Each row comes from the steps of one path. Every step used is in the known rows, and no mark comes twice. Write the path behind each row, first mark first.
Known rows:
bigabar, satokup, mita, meduv, valote, nosu, tegi, girul, bedid: [-18   6 -47   4 -19  61  -4  22 -40   4   6  -9   4  -2 -11  14  -1  10
  -2  11  37  38  17  12  38 -14 -15 -57  11  19  24 -34  -5 -16  27   2
 -30 -16 -32  26  36 -17]
fedek, bupo, zirep, valote, nosu, vinap: [-15 -14  -6 -18  28 -35  -5  28  36   5   0  -8   5   2  -9 -30   1 -16
  10 -22 -70 -26   4   7  -7   4  25  30 -14  35 -21  15 -33  -7  -9 -11
  33   6  44 -22 -11 -16]
bigabar, satokup: [ -7   3  28   6 -12  -5   7  -2   7   2   2  -9  -5 -14 -12 -17   0   3
  15  17  14  20   5 -14  12 -16   5  -8  30 -25  43 -40 -11  -7  11   1
 -53  18 -21  -4  15 -38]
bupo, zirep: [ 13  -4  17   3 -20 -14   2 -18  16  -4 -13   9  -6   1  23 -26  -6  -5
  -7  -5 -27 -20 -14 -35   1  10   7  24  11 -38  -5  12   9 -13  -2 -11
  -5  14  10  -5  -7   4]
bupo, zirep, tegi, nosu, valote, meduv: [-18  10  -5 -14 -26  -6 -15  10  10   2 -15  18   5  10   9  16  -6   6
   7 -34  -4  10   9  14  -9   6  15 -10 -23  11 -23  36   7   1  17  -2
  17 -13   0 -13   4   5]
zirep, ratebol: [ -4  12  36  25 -44   8   0 -16   8   1  -6  -1 -10 -22  -2   7  -1  11
 -13 -36   6  16 -14   2  -4  -5 -10  18 -21 -17  13 -17   7  14 -28   4
 -19  26  -5   9   1   9]
valote, meduv: [-21   2 -16 -17 -29   1 -12 -32 -29  19 -17 -11   5  23  -4   4   7   3
 -18  13  61  15 -27   4  -1 -13  33   9  24 -15  13 -16  41  13 -20  16
 -27  28 -12   8   3  -6]
nosu, vinap, zirep, valote, meduv: [  7 -24  17   5  25 -32  -8 -10  -9  14   0 -18  -3   3  -7  28   2  -3
  22   1  22 -23 -11   9 -16  -2  33   4  36  50   2   7  12  18   6  -9
  27  -3  39 -13  -7  -7]
mita, satokup: [  6   1  13  -4  -1  10   7 -11 -10   9 -12   2 -23 -14   1   0   4   4
  -4  17  20   2 -14   4  17  -5   0   4  40 -51  40 -36 -12  -3  11  11
 -17  45 -37  20   8  -7]
valote, zirep: [ 37   7  21  11  12 -19  24 -12   8 -19   4  18  12  -3  16 -19   2  -8
  -1  23 -10  -7  -7 -30  -8  -5   2  22  23 -35  -2  18  15 -12   2   5
 -14   6  11 -14 -11   1]
fedek, bupo, zirep, ratebol: [-14  -6  13  -9   2 -18   9  13  40   4 -17   4  -5   3  -7 -26  -8  -9
   1 -15 -66  -7 -16 -10   1 -12  20  30 -29   1 -29  18 -20 -18 -18  -4
   9  23  27 -12 -10  -4]
valote, nosu, tegi, zirep, bupo: [-12  16   4 -13 -10  -7   2  44  35  11  -4  20  13   1 -16   4   9  25
  13 -16  -8  15  39  10 -13  -1 -33  -5 -27  11   7  -5  19  20 -11  30
  -5   3  -7 -30  -1  10]
vinap, zirep, bupo: [ -4  -4  24 -34  34 -21  32   5  23   0 -13   6  -9  33 -21  -4  -9 -10
  14  44 -37 -10  -6 -25  -7 -20  -9   6  -1  -1 -27  26  -6   2 -14   9
  -9   4  20 -16  -1  -3]
meduv, valote, zirep: [ 34 -15  20  51  45  -6  21 -29   1 -18  -5   3  -7  12  48 -14   5 -12
  -9  19 -25 -10  -5 -16   1  20   3  35  -8 -18  -8   6   2 -42   7 -12
 -24 -17  18   0 -18  -1]
bigabar, satokup, mita, meduv, valote: [-19  -3 -13  23 -10  37   5 -26 -39   3   4 -12 -10  -9 -16   7  -9  -5
 -14  33  31  28   3  -5  34  -6  11 -22  29   2  22 -25 -10 -18  35 -11
 -38  -2 -19  24  23 -35]
tegi, zirep, valote, nosu: [  2   7  12  37  28 -14   9   9  35 -27  27  -6  13  -3  11 -13   3   0
  17 -13  -9 -15  30   7 -13  30 -11   3 -10 -10  14  12  -9   9   5 -13
  24 -19  -9   5  -8   6]
tegi, girul: [  6  -3 -10 -20  -9  10 -16 -20 -17  -2  29 -13   5   3  38 -25   8  -2
  -7  10  12   4 -32 -12  -3 -16 -15 -25   3 -47   8 -15  -7 -10 -37  12
 -35  17 -11  33 -25  21]
bigabar, satokup, mita, meduv: [-20   7 -14   0 -30  32   6 -20 -36   3   8  -7  -2 -18 -33   5 -11  -2
 -12  35  41  29   1 -11  30 -19  10 -28  45  -8  27 -22  -4  -2  30  -1
 -33  12 -25  19  26 -34]
nosu, vinap, zirep: [ 31 -35  23   1  18 -31  -2 -15  -6  23  -3 -13 -13 -17   6  12  -1   5
  14  13   9 -27 -21 -14 -11 -14  18   5  28  16  17  -3   6   9  -6   3
  13  11  34 -14 -19  -1]
nosu, valote: [  8  -3  19  -1 -21 -13   2 -24 -26 -16  10  -8 -16  -2  35  -2   5  -4
 -18   5  -7   2  -5   6  11   0 -17  18  -9  -8  -1 -22 -27  -8 -10   1
 -41 -14  -7  13 -16 -12]
valote, nosu: [ -4   9 -10  -7 -26   8 -16   0   2  16   3   0   2 -15   3 -23  16  13
 -13 -30   9   9   4  -4   9   6 -13   4 -20 -20  36 -27   5  18 -38  19
 -24  21 -17   7   1   0]
satokup, mita, meduv, bedid: [  3   1 -69 -30 -27  50  15 -55 -73   1   9 -15  -4  -6 -27   4 -14 -24
 -68  47  64   3 -27 -17  28  -9   0  -2  24 -22  -3  -9  12  -3  -6   0
  24  13 -12  44  16   6]
valote, nosu, ratebol, girul, bedid: [ 13 -10 -17  12 -52  33 -26  39  -1  11  12  -8  -7  -7  17 -14  15  24
  -5 -44  -7  11 -17  -1  26  -3 -39 -34 -57 -12   5 -29   2  23 -45  11
 -32  -5 -28  20  -2  21]
valote, meduv, bedid: [ -7  -2 -55 -37  -8  14  -1 -39 -40  17 -19 -28   6  22 -15  -7   6 -18
 -31  22  82   8 -33  -7  11  -9  37  10  17 -13   6 -27  39   0 -27   4
   4  28 -14  22  17  -5]
fedek, bupo, zirep, valote, meduv, bedid: [-22  -6 -33 -39  37 -20  15   6  21  -7 -11 -15   7  34 -19 -30  -3 -40
  -7  13 -34 -18 -13  -2   3   0  40  33  -4  18 -44  18 -15 -26  -9 -17
  40   6  29  -3   4 -16]
bigabar, satokup, mita: [-10   9   1  -2 -24  29  14 -14 -21   4  12  -2   4 -22 -27  -3 -13 -12
  -1  15  19  25  14 -21  30 -11  -6 -32  26 -23  25 -33 -22 -12  20   6
 -42  17  -8   7  15 -23]
fedek, bupo, zirep, valote, nosu, vinap, satokup: [-14 -13  -4 -28  46 -31  -7  34  37   8 -12  -3   4  11 -21 -24   0 -17
  29 -16 -66 -29   9   3   5   7  32  26  -2  45 -19   2 -39  -9   1 -15
  34   7  28 -23  -1 -21]
tegi, nosu, valote, meduv, bedid: [ -1 -16 -36 -32 -22   9 -23  -9 -28  12  -1 -33   3  -8  15  15  14   2
 -12  -6  45  15  16  27   8  -2  17 -28 -33  21   6 -18 -21   4 -29  -4
   2  -6 -32  17   7 -18]
fedek, bupo, zirep: [ -7 -15  -1 -30  16 -26  13   6  29   4 -11   1  -4  17   1 -40  -6 -18
  -6  19 -62 -19 -19 -19   1 -16  22  32  -7 -17 -24  16 -21 -27 -16   1
   4  21  27 -14 -17  -9]
vinap, zirep, ratebol, girul: [ 19   9  36  25   1  12   2   2  27   4   4  18 -18   6   0   8   2  -4
  31 -16 -16   2 -29 -20  14   1 -27 -34 -11 -10 -28  23   2  -5 -20   1
 -12 -10   5  12  -7  29]
putup, girul: [ 22   1 -12   2 -35  24   0  -2 -20  -4  18   1 -16  -1  37 -34  14 -10
 -29  19   2 -19 -24 -22  -5   5 -22 -16  18 -67 -17 -18   8 -19 -36  14
 -30  18  -1  18 -21  40]
vinap, zirep, bupo, fedek: [-11   6  24 -38  33 -27  17   8  25  -7 -36 -11   0  17 -17  -8  -9   0
  18  50 -49  -3  -4 -24 -26 -29   1   1  -2   4 -31  28   5   5  -4  -9
   1   1   7 -21   6   2]
zirep, valote, nosu, tegi: [-20  29  21   3 -21  -4  -2  26  19 -16  17  10   6   2 -13  17  16   1
  -3 -39  -3   8  40  29 -13  20 -39  15 -10  17   8 -15   7  18 -12   7
   0 -12   1 -14   8   1]
meduv, valote, nosu: [  1 -13  -5  38  15  14 -11 -20  -4  11  -6 -12 -16   3  37 -18  17   3
 -18 -24  -9   3   3   6  15  28 -10  21 -42  -5  22 -29  -6 -17 -26  -2
 -33  -7  -3  15  -8  -1]
vinap, satokup, mita, meduv, valote, nosu, tegi, zirep, bupo: [-20   1 -27 -18  35  37   5   8 -21   9 -24  16  -2  31 -38  35 -10   4
  10  33  16   6  27   2  31  11  -6 -14   8  36 -14 -17  -2  -2  32   4
   6 -11 -28   4  22  -1]

Write each row's path:
[  4  -4   5 -10 -18 -18 -12  11  20  13  -9  13   4 -18   2   5 -12  10
   5 -31 -13 -10   3   4 -26   0  11   0 -12  -2  -1  28   4   8  13  -1
  41   7  20 -25  -4  12] | bupo, zirep, tegi, nosu, vinap
[ 28   7   9  -3  14 -22   9  17  12  -2   7  23  22 -22  -5  13  -4   7
  10  -2   4   3  13   8 -35 -15   6  -2  -1   0   2  34  10   9  17  15
  31  -3  19 -34  -9   8] | valote, zirep, tegi, nosu, vinap
[ -8   2 -14   2   1   6 -21   3  -4  -2  -7   4   4  -5 -17   6  -5  -7
  14 -35 -13 -24  16  -5  15  34  20   4  26  46 -11  12  -5  13  28 -30
  42  -9   9   2  19  -8] | bupo, zirep, valote, nosu, vinap, satokup, mita, meduv
[ 14 -15  -4  42  22  -1   7 -39 -26 -15  -9  -6 -17  19  30  -2   7   6
 -30  49  19  -2 -28   0   0   1  26  39  27   1   2  16  29 -16  16 -17
 -11 -18 -14  19   1 -17] | mita, meduv, valote, zirep
[-17  21   9   7  -7  -2  -4   6  12 -17  22  -7   6  -2  -5 -11  13  -8
  -8 -36  -8  -1  24  20  -7  24 -22  16 -12   2  16 -12 -12  19 -21  -6
   0  -6  -3   6   9  -5] | zirep, valote, nosu
[-10   3   8  29  27 -18  11  -9  15 -25  16 -14  16  21   6   4  -3  -6
  15  13  23 -11   9  13 -19  18  19   7  19  -6  -2  20  14   6  16 -14
  23 -14  -6   6  -7   3] | tegi, zirep, valote, meduv
[-14  15   4 -22 -22  -1  -1  10  -4  -4  13   9  -2  -7   1  24  -4   9
 -12 -15  11  21  18  41 -18 -11 -26 -12 -42  -5   4   6 -20  11  -3  18
   3 -17 -15  -5  -4   6] | zirep, tegi, nosu, valote
[ 12 -26 -19 -23   1   8 -16 -28 -57  30 -12 -14  -7 -18 -26  25 -10   4
  -6  26  50 -18 -19  -3  15 -13  28   1  54  26  25 -40  -2  18  18   1
  15  25  -1   4   5  -8] | nosu, vinap, satokup, mita, meduv
[ 10  -2  14  22  56 -20  18 -10  11 -24 -33 -11   6  13  30 -25   1  -8
  -4  37 -58  -1   2 -10 -24   3   8  35 -20   5 -32  16  -2 -29  13 -24
 -17 -16  19 -17  -5  -2] | meduv, valote, zirep, bupo, fedek
[  7  -5  26  -1   1   9   1  29  30   5  15  23 -14  15  -7  36  -4  10
  31  -4 -10   9  -5  -2  -3 -12 -32 -53 -40  -3 -31  39   4   3  -7  12
  10 -28  -4  -3 -15  29] | vinap, zirep, tegi, nosu, ratebol, girul
[ 10  -7  10  38  31 -25  -2  12  28 -14  27 -16  14 -18  11  -8   4   5
  22 -20  -3 -23  25  14 -21  27   2   5  -2  12  20   6 -11  19   9 -14
  37 -16   6  -4 -13   4] | tegi, zirep, valote, nosu, vinap
[ 25 -17 -12 -19  27 -12   5  15 -17  12   6  -9  -2   0   5  14 -10   5
  14  12  15 -22 -30   5 -19 -32   2 -19  12  10  10   7   5   8   1  12
  33  -5  28  -4  -8  24] | nosu, vinap, zirep, tegi, girul, bedid
[  1   0 -10 -12 -43  25  -1  44   2   0  15   3  -3   1  -5  24  -7  21
 -13 -15  10  18  -7  33 -14 -27 -42 -39 -60 -25  -6   4  -3  19 -17  18
  11 -14 -24   3   2  31] | zirep, tegi, nosu, ratebol, girul, bedid
[  0  -5 -15  26  38   3  -5   6  -2 -10  20 -11  13  -9 -16  15  -5   3
  25  -1  20 -20  26  12   3  28  12 -12  21  35  11   5  -9  21  33 -19
  51 -21 -13  11   5  -1] | tegi, zirep, valote, nosu, vinap, satokup, mita, meduv
[-20   4  -3 -36  20 -25  21  16  33   1  -9  18   0  23 -14 -26 -14 -18
  -8  13 -57  -8 -18  -4  -9 -20  12  33 -16 -15 -32  28 -12 -23  -1  11
  19  12  31 -21 -14   2] | fedek, bupo, zirep, tegi
[ 38  26  26  36  -6   2   6   6  21 -15  11  30  11 -15  11 -14   7  -5
  18 -21 -18   8 -22 -19   0   3 -19 -14  -2 -21 -29  26   8  -8  -6   2
 -17  -4  10  -2  -9  25] | valote, zirep, ratebol, girul
[ -9  20  23  10 -20 -12  -6  24  38 -16  -2  21   5   4   5  -1   5  -2
  11 -51 -40 -11  31  -2  -7  33 -17  18  -5  13 -15  16  11   1   7 -13
  16 -13  15 -20   7   6] | bupo, zirep, valote, nosu, tegi
[ 13 -36 -19   0  22  13 -16 -35 -60  29 -16 -20 -14 -10 -10  27  -8   0
  -8  26  41 -20 -17   3  19   0  30   7  40  36  19 -42  -8   1  22  -9
  11  11   5  10   0 -10] | nosu, vinap, satokup, mita, meduv, valote
[ 19  -4  -1  17  -9   3 -37  21  14  37   5   3  -4 -33  -3   0  17  17
  32 -62   1   0 -11   1  10   7  -9 -37 -22  37  12  -7  -1  27 -29  10
   1   3  14  -2  -6  16] | valote, nosu, vinap, zirep, ratebol, girul
[  0   8  28  14  -5 -20   8  -9  25 -28   3   5  -1   7  16 -18  -6 -18
  -1 -18 -41 -26   3 -15  -9  28   0  31  13 -16 -18  23  -5  -9   9 -28
  15  -6  20  -4   0   0] | bupo, zirep, valote
[ -8  18   6 -13 -43   6 -13  25  11  19  -4  20   2  -8  -7  11  18  24
  -7 -34  14  21  25   9   0   0 -36   2 -17  -2  26 -29  29  16 -28  33
 -25  12 -12 -20   2   9] | valote, nosu, tegi
[-24   2 -25  23 -13  44  -6 -13 -33  11   3 -10  -5 -15 -21   2  -2   3
  -7   9  30  34  14  -2  41   2   7 -30  15  15  29 -28 -11  -9  27  -6
 -38  -4 -24  24  28 -36] | bigabar, satokup, mita, meduv, valote, nosu
[  9  22  15 -27  25 -36  20  12  20 -26 -31   1  28  -3  -7 -30  -4  -2
   5  46 -52   5   3 -23 -39 -27   9  22   7  -8 -33  31  11   4  10  -8
  -5   8  12 -35   5  -1] | valote, zirep, bupo, fedek
[ 19  21  10  -5  11 -11  21  16  20 -14   8  32  22  -6  -4   7  -4   3
   5   4  -1  10  15   2 -27 -12  -6  -2  -8 -22  -5  40  12   0  12  16
  18  -7   4 -27  -4  11] | valote, zirep, tegi, nosu
[ 22 -28  14 -18  15 -22 -15 -15 -23  29 -16 -15  -9 -16  -9   9   0   7
  14  13  29 -26 -16  -5   0 -11  25  17  43  12  36 -53  -7  13   1   1
   1  31   2 -13  -5 -12] | nosu, vinap, satokup
[-10 -14 -12 -19 -35   1 -30  -4 -22  13   0 -23   3  -7  21  22  15  16
  -2 -14  30  20  20  35   1  -5  14 -29 -29  19  10 -10 -20  13 -24   4
 -17  -5 -30   8  -1 -19] | tegi, nosu, valote, meduv
[ -1  -6  10  -7  34 -27  30   4  28 -13   4  -7   9  13  -4 -24 -13   0
   5  46 -25 -12   4 -11 -25 -11  -4  13  -6 -26  -9  17 -10   8   0   5
   4   8   3 -12 -13   3] | tegi, zirep, bupo
[-18   9  10   7 -11 -15  -6 -12  13 -16  -9   1   7  25   7  -6  -2 -15
   5 -20 -10 -14  -2  -5  -7  25  26  22  22   4 -23  26  18  -2  12 -24
  14  -2  16  -3   8  -4] | bupo, zirep, valote, meduv
[ -4  -1  -2 -23 -19 -10  -8  10  -2  22   7  -1   5 -27 -15  25  -6  17
 -12 -14  29   8   6  38 -37 -22  -5  -8 -20  -1  27   0  -2  26  -6  22
  31  12   6 -19  -6  11] | zirep, tegi, nosu, vinap
[-15  26  -9 -27  -7   9   0  -6 -12  -6  26  14   7  14   6  -4  -6  -2
 -13   1  20  18 -28  10 -20 -21 -28 -15 -10 -41  -2   4   9  -1 -10  28
 -11   4  -3  17 -16  34] | zirep, tegi, girul
[-19   3 -13  35  -5  38   1   8 -13   5   5   3   0 -12 -20  23  -4  12
  11  13  31  35  34   3  31   6  -2 -39  16  26  21 -17   5 -13  48  -2
 -22 -19 -25   7  21 -25] | bigabar, satokup, mita, meduv, valote, nosu, tegi, zirep
[ -1   3 -26 -11  35  42   6 -12 -35   1 -15  21   1  18 -28  40 -14  -7
   3  31  31   7  14   1  27   7  10 -19  14  14 -10   2  -6 -13  39  -4
  19 -14 -30  10  20   0] | vinap, satokup, mita, meduv, valote, zirep, tegi, nosu
[-10  -8 -45  13   6  42  -4 -29 -54  19   2   5 -10   0 -14  35 -11  -1
 -30   6  33   8  -9  10  19   6   2 -14  -2  38  -8  17  14   2  21   6
  25 -20  17  23   3  13] | satokup, mita, meduv, valote, nosu, vinap, zirep, tegi
[  4 -25 -38  42 -18  37 -22   1 -35   2  -3 -25 -28  20  31  -3  15  25
 -33   9  21   6 -39  22  24   0  -6  -2 -25  11   6 -16  19   5 -16 -14
 -20 -28 -41  43  12  -1] | mita, meduv, valote, nosu, ratebol, girul, bedid
[ 25  13  39  34 -11 -15   8  -4  -1 -30   4  13  -2 -15  31   8   4  -1
   9 -25 -27  12   6  -1   6   8  -9  15 -21  18 -24  10 -17  -9   9  -7
 -29 -25   6   0 -12  -7] | nosu, valote, zirep, ratebol
[ 13   3  34  10 -12 -17  20  13  23  -7   4  20   0   4   9  25  -1  18
   5  21  14   1  19   0 -21  -7 -31   7  13 -25   6  -3  35  -7  11  21
   0  -3  -4 -26 -19  20] | nosu, tegi, zirep
[ -9  19  12   4 -14  -3 -18  27  34 -17  12  17  12   7  19  -7   9  -2
  21 -54 -39  -7  24  -3  -7  30 -22  -7  -8  12 -22  20   4  -4   0 -13
  12 -15  13  -5  -2  16] | bupo, zirep, valote, nosu, tegi, girul
[ -6  14  13  15  -9 -11  -8   7  32 -18   3   8   5   0  11 -22   4 -10
   8 -47 -43 -18  18 -11  -1  37  -2  19  -6   0  -8  19  -5   2   0 -23
  15  -8  13  -4   7  -1] | bupo, zirep, valote, nosu
